Each row was made from one walk, in order. Every step used is in the known rows, and no mark comes twice. Write each row's walk.
Known rows
fefut ziredi: [-18.7   2.1 -25.8  18.8 -11.6  18.6   1.5 -19.8   4.1  -6.7  13.1 -13.4
  22.0  14.2   5.0  28.9  12.6 -11.7  -7.5  14.9 -11.4  -0.8   2.6  10.3]
dule togip: [-11.4  -5.2 -30.4  22.9  -4.2  13.3  -4.7 -19.7  -1.4 -15.9   8.2 -12.5
  -1.5  15.6  -2.5  29.0   9.1  -8.3 -11.4   9.3  13.6  -4.1   5.3   8.6]
fefut togip dule: [-23.1  -2.5 -24.3  24.4 -10.9   1.8  14.3 -13.1 -12.6 -25.2  -0.2  -8.9
 -12.6  30.1   2.2  27.5   9.8  -1.4 -14.9   8.3   9.8   1.0  13.7   4.8]
togip dule veviv: [-32.8  -2.0 -34.2  10.0 -13.1   1.6   9.9 -20.5 -17.0 -27.9   0.0 -15.0
  -6.4  42.1  -0.2  26.3  10.2 -11.7 -15.5  13.5  10.3  -6.2   3.7  19.6]
fefut veviv basiti: [-25.7  -6.0 -29.6  -4.1   1.7   6.5  -4.7 -19.7  16.5 -14.5   9.7 -16.3
   0.5  49.2  -5.3  30.3  -3.3 -14.4 -10.6   6.4   4.9  -7.1   4.9   4.7]
lonasom veviv: [-16.0  -4.2 -23.8  22.3   4.9 -21.6   4.2 -18.5   7.9  -9.2  15.6 -17.1
   7.3   9.0  -1.7  26.1   4.6  -4.4  -4.1  15.5  18.8  -9.2   1.0  19.6]
lonasom veviv basiti: [-26.8  -8.5 -21.1   9.3   5.6 -28.6  -5.1 -20.5   8.2  -1.1  15.5 -18.4
  -2.1  10.3  -7.1  24.5  -3.6  -5.3  -4.0  12.0  26.2  -7.4   9.5  15.5]
pelukap basiti: [ -6.9  -4.1 -32.7  27.7  -0.4  -3.3  -8.3 -19.9  24.3   1.1  11.3 -20.8
  -8.3 -15.9  -5.4  29.7   1.6  -5.5  -4.6   9.8  17.1  -8.7   9.4   8.7]
veviv lonasom: [-25.1   2.9 -34.1   6.7  -3.1 -12.2  10.2 -15.4   0.6   9.9   1.6 -21.8
  14.7  -1.5   5.6  32.5  15.9 -10.8  -9.0   9.4   5.4 -13.7   4.8  -5.2]
pelukap basiti veviv: [ -7.7  -5.6 -33.4  12.4  -0.2   0.5  -1.0 -24.6  29.5 -10.8  12.7 -28.5
  -1.2   9.3  -8.3  32.3   2.1 -13.4  -5.8   7.2   9.1  -9.0   3.6  14.2]
togip sanud veviv: [-20.6  -3.8 -29.8   3.3 -14.1  15.9   3.2 -12.5 -21.0 -19.5  -0.9 -17.7
   3.3  19.9   3.8  27.8  12.8 -10.7 -11.7  12.8   8.7  -6.4   7.8  14.8]
basiti veviv dule: [-28.7   4.4 -26.0   0.1  -8.5   1.2   0.5 -24.1  -9.4 -12.9   2.5 -21.8
   0.4  58.7  -1.5  30.3   9.0  -9.1  -9.2   4.7   8.5  -6.8   8.6  10.1]
sanud veviv: [-20.9  -5.4 -33.2   6.5   4.8   8.8   5.8 -15.0   7.9 -27.4  13.2 -13.6
   7.3  37.4   0.1  30.4   9.6 -11.8  -9.2  11.2   8.5  -7.7   0.5  14.3]
togip sanud veviv dule: [-33.2   0.7 -26.9   1.8 -23.0  16.0  -2.7 -11.8 -38.6 -15.9  -6.4 -18.9
  -9.8  42.0   3.9  26.1  12.0  -6.7 -14.5   8.4  15.8  -4.8  14.9  14.1]
basiti veviv dule togip sanud: [-27.5   0.0 -24.7  -1.6 -25.9  20.4  -4.0 -21.7 -36.1 -18.5  -6.3 -25.2
 -10.7  57.8  -2.3  28.4  10.9 -11.9 -16.7   3.1  12.6  -2.9  11.4  14.6]
sanud ziredi dule veviv basiti pelukap: [-53.4  -3.7 -24.9   6.6 -12.9   7.4   6.9 -27.1 -22.2 -27.0  -0.7 -22.2
   0.4  45.5  -2.5  23.1   2.7 -17.2  -6.7   5.9  -2.6   7.0   5.4  27.2]
basiti pelukap lonasom veviv dule: [-28.3  -5.8 -13.3   6.5 -15.0  -7.7   2.1 -21.2 -14.8 -19.6   1.5 -26.0
   3.8  12.9  -0.8  22.4  10.4 -11.1   0.6  14.8  38.8  -9.3  14.0  18.0]
sanud ziredi dule togip: [-30.1  -1.0 -29.7  29.9 -10.9  18.9   5.3 -20.8 -29.2 -20.6   4.8 -13.6
  -5.1  41.6   1.5  27.3   4.8 -14.5 -12.1   4.5  -6.9   6.1   3.0  21.6]
ziredi dule veviv lonasom: [-40.9   0.4 -40.6  10.3  -5.2 -14.4  20.0 -20.3 -19.9 -14.9   0.0 -24.7
   4.6  39.7   4.4  31.0  11.9 -14.6 -14.6   0.8   3.7  -6.3  -3.3  10.9]
basiti pelukap lonasom veviv dule togip sanud: [-26.3  -9.3 -11.5   6.0 -32.8  10.1  -0.9 -19.6 -41.7 -22.2  -7.5 -29.0
  -7.0  10.7  -1.3  20.6  12.7 -12.0  -6.3  13.6  42.9  -5.9  17.1  22.1]
veviv dule togip sanud ziredi: [-34.5   2.4 -21.8  15.0 -32.9  32.3  -8.8 -17.0 -53.8  -7.0  -7.1 -17.8
 -15.2  39.7   3.4  24.5  10.8  -7.5 -17.3   6.8   5.7   2.9  16.2  16.1]
lonasom veviv dule togip sanud: [-27.8  -3.7 -19.9  18.7 -22.2  -0.9  -6.3 -16.4 -38.9  -8.6   0.4 -22.0
 -17.2  32.1  -2.5  22.5   6.4  -1.1 -14.0   8.9  33.1  -3.0  11.5  22.9]
veviv basiti pelukap: [-31.1  -3.8 -19.0   2.4  -7.0  -8.9 -10.8 -23.3   8.4  -0.6  -3.4 -18.2
   0.6  -4.6  -7.9  23.9   2.3  -6.7   0.8  11.0  25.3  -3.6  20.4   5.8]

Write each row's walk
[-26.5 -10.4 -14.2   8.6 -19.0   5.3   0.4 -21.4 -20.8 -26.9   2.1 -26.3
  -3.0  22.1  -3.7  22.5  10.1 -12.4  -4.2  12.5  43.2  -6.8  12.2  20.9] : basiti pelukap lonasom veviv dule togip
[-36.6  -4.3 -24.9  20.9 -19.8  21.6  23.8 -16.7 -43.0 -37.4  -1.1 -17.4
  -1.4  42.5   8.6  26.5  11.6  -9.6 -18.7   3.8 -18.2  10.3   3.8  18.5] : fefut togip sanud ziredi dule veviv
[-46.3  -2.1 -26.9   4.5 -23.2  11.8   4.9 -22.1 -47.8 -14.3  -6.1 -21.4
  -6.6  35.4   3.1  23.7   3.5 -17.1 -13.8   5.8 -10.1   4.2  10.4  22.3] : togip sanud ziredi dule veviv basiti
[-30.0   5.1 -26.0  22.7 -24.1  10.8   6.5 -17.5 -47.1  -5.6  -9.3 -17.9
  -1.6  18.0   8.2  25.2   8.7 -11.4  -9.6   8.7 -10.0   2.9  11.7  18.2] : togip sanud ziredi dule
[-31.5  -8.8 -15.0   5.3  -2.2 -26.1  -4.4 -22.2   9.9  -6.2   6.0 -23.1
   1.0   2.0 -10.0  21.0  -1.2  -5.0   1.2  14.4  35.6  -5.2  12.4  20.4] : lonasom veviv basiti pelukap
[-27.8  -4.6 -21.6  21.4  -8.6  -5.5  -6.0 -17.9 -20.2 -15.2  10.0 -18.1
 -13.6  41.7  -5.1  24.2   3.5  -0.8 -12.3   7.7  33.1  -4.0   6.2  21.7] : lonasom veviv dule togip
[-29.6   0.5 -20.8  19.1  -5.1 -20.5  -2.3 -18.0 -12.7  -4.5   9.5 -18.7
  -6.8  34.1  -1.6  24.1   3.7   0.9  -6.8  10.5  27.2  -6.8   8.3  18.5] : lonasom veviv dule
[-27.7  -9.5 -17.7  -5.2  -9.4  -3.0  -6.8 -24.8   2.6  -8.4  -0.1 -21.2
   3.5  -6.9  -5.1  25.1   5.4 -16.8   1.3  12.5  26.1  -8.6  22.0   2.2] : veviv basiti pelukap lonasom
[-17.4  -4.3 -37.0   2.2  -4.0  -5.1   7.5 -21.5  23.6   1.9   8.4 -36.4
   3.8   5.8  -4.9  34.6   7.4 -17.1  -9.3   5.3   8.1 -13.8   1.0   6.8] : pelukap basiti veviv lonasom
[-34.0  -8.5  -9.6   4.7 -36.4  24.5   3.2 -19.7 -48.9 -26.1  -5.0 -29.8
  -2.2  21.6   1.5  19.8  12.7 -17.6  -7.2  15.0  26.2  -1.8  14.2  29.5] : basiti pelukap lonasom veviv dule togip sanud ziredi
[-26.3  -0.6 -26.7   1.8 -13.0  15.2  -3.8 -24.5 -15.9 -22.4   2.9 -21.9
  -6.7  65.2  -4.8  30.3   8.7 -11.9 -15.0   2.2  11.7  -3.5   7.0  13.5] : basiti veviv dule togip
[-26.7  -6.3 -33.6  19.1 -19.2  16.2   3.6 -14.9 -43.6 -28.9  -5.4 -17.3
 -17.3  43.3  -0.5  27.0   7.0 -10.6 -17.7   1.0  16.5   1.8   7.4  21.4] : ziredi dule togip sanud veviv
[-18.1  -5.6 -30.6  11.7 -13.3  14.7 -11.3 -24.3   4.1 -14.2   7.9 -29.6
 -21.1  39.2 -11.2  30.5   0.6 -10.3 -13.5   0.7  20.5  -4.7   8.2  16.9] : pelukap basiti veviv dule togip
[-17.5  -9.4 -30.2   8.4 -17.9  31.1   0.0 -13.5 -26.5 -27.7   1.5 -17.2
  -6.3  30.6  -0.7  27.8  12.0 -12.8 -17.8   9.3  14.5  -3.2   5.5  18.4] : dule togip sanud veviv
[-33.6  -5.7 -30.4   6.2 -10.2  24.4  -4.8 -14.3 -20.5 -31.8   8.5 -14.8
 -14.2  68.7  -3.0  28.2   8.2  -8.7 -17.9   3.7  21.2  -2.7   6.1  17.4] : sanud veviv dule togip
[-17.5  -9.7 -15.8  10.3  -7.7  -9.3   8.3 -22.3   2.4 -23.9   6.3 -25.1
  14.4  -6.8  -0.9  24.0  10.9 -14.6   2.7  19.1  32.0 -11.0   7.9  18.5] : basiti pelukap lonasom veviv
[-34.8  -2.7 -17.3  16.5 -26.3  14.1  -3.1 -16.3 -48.7 -13.2   2.9 -22.7
 -12.8  40.7   0.7  21.4   5.9  -5.8 -15.1  10.6  16.2   1.3   8.7  30.0] : lonasom veviv dule togip sanud ziredi
[-35.4  -9.5 -30.9   9.7 -18.1  12.3  -4.6 -16.4 -43.8 -21.8  -5.1 -18.3
 -25.0  44.1  -4.9  25.5  -0.3 -11.7 -17.5  -1.2  21.5   2.8  14.0  18.1] : ziredi dule togip sanud veviv basiti
[-33.8   1.0 -22.3  -1.3 -30.1  34.2  -0.2 -23.0 -44.4 -21.0  -4.2 -25.6
  -5.3  67.1   0.4  27.6  10.9 -16.9 -17.7   4.8  -4.1   1.6   9.0  21.4] : basiti veviv dule togip sanud ziredi
[-20.1  -1.5 -30.1   9.3  -8.8   1.6  -7.9 -24.2  10.4  -7.5   7.1 -29.6
 -13.4  29.7  -8.2  30.4   1.5  -8.6  -8.4   3.0  17.1  -7.1   9.6  13.7] : pelukap basiti veviv dule
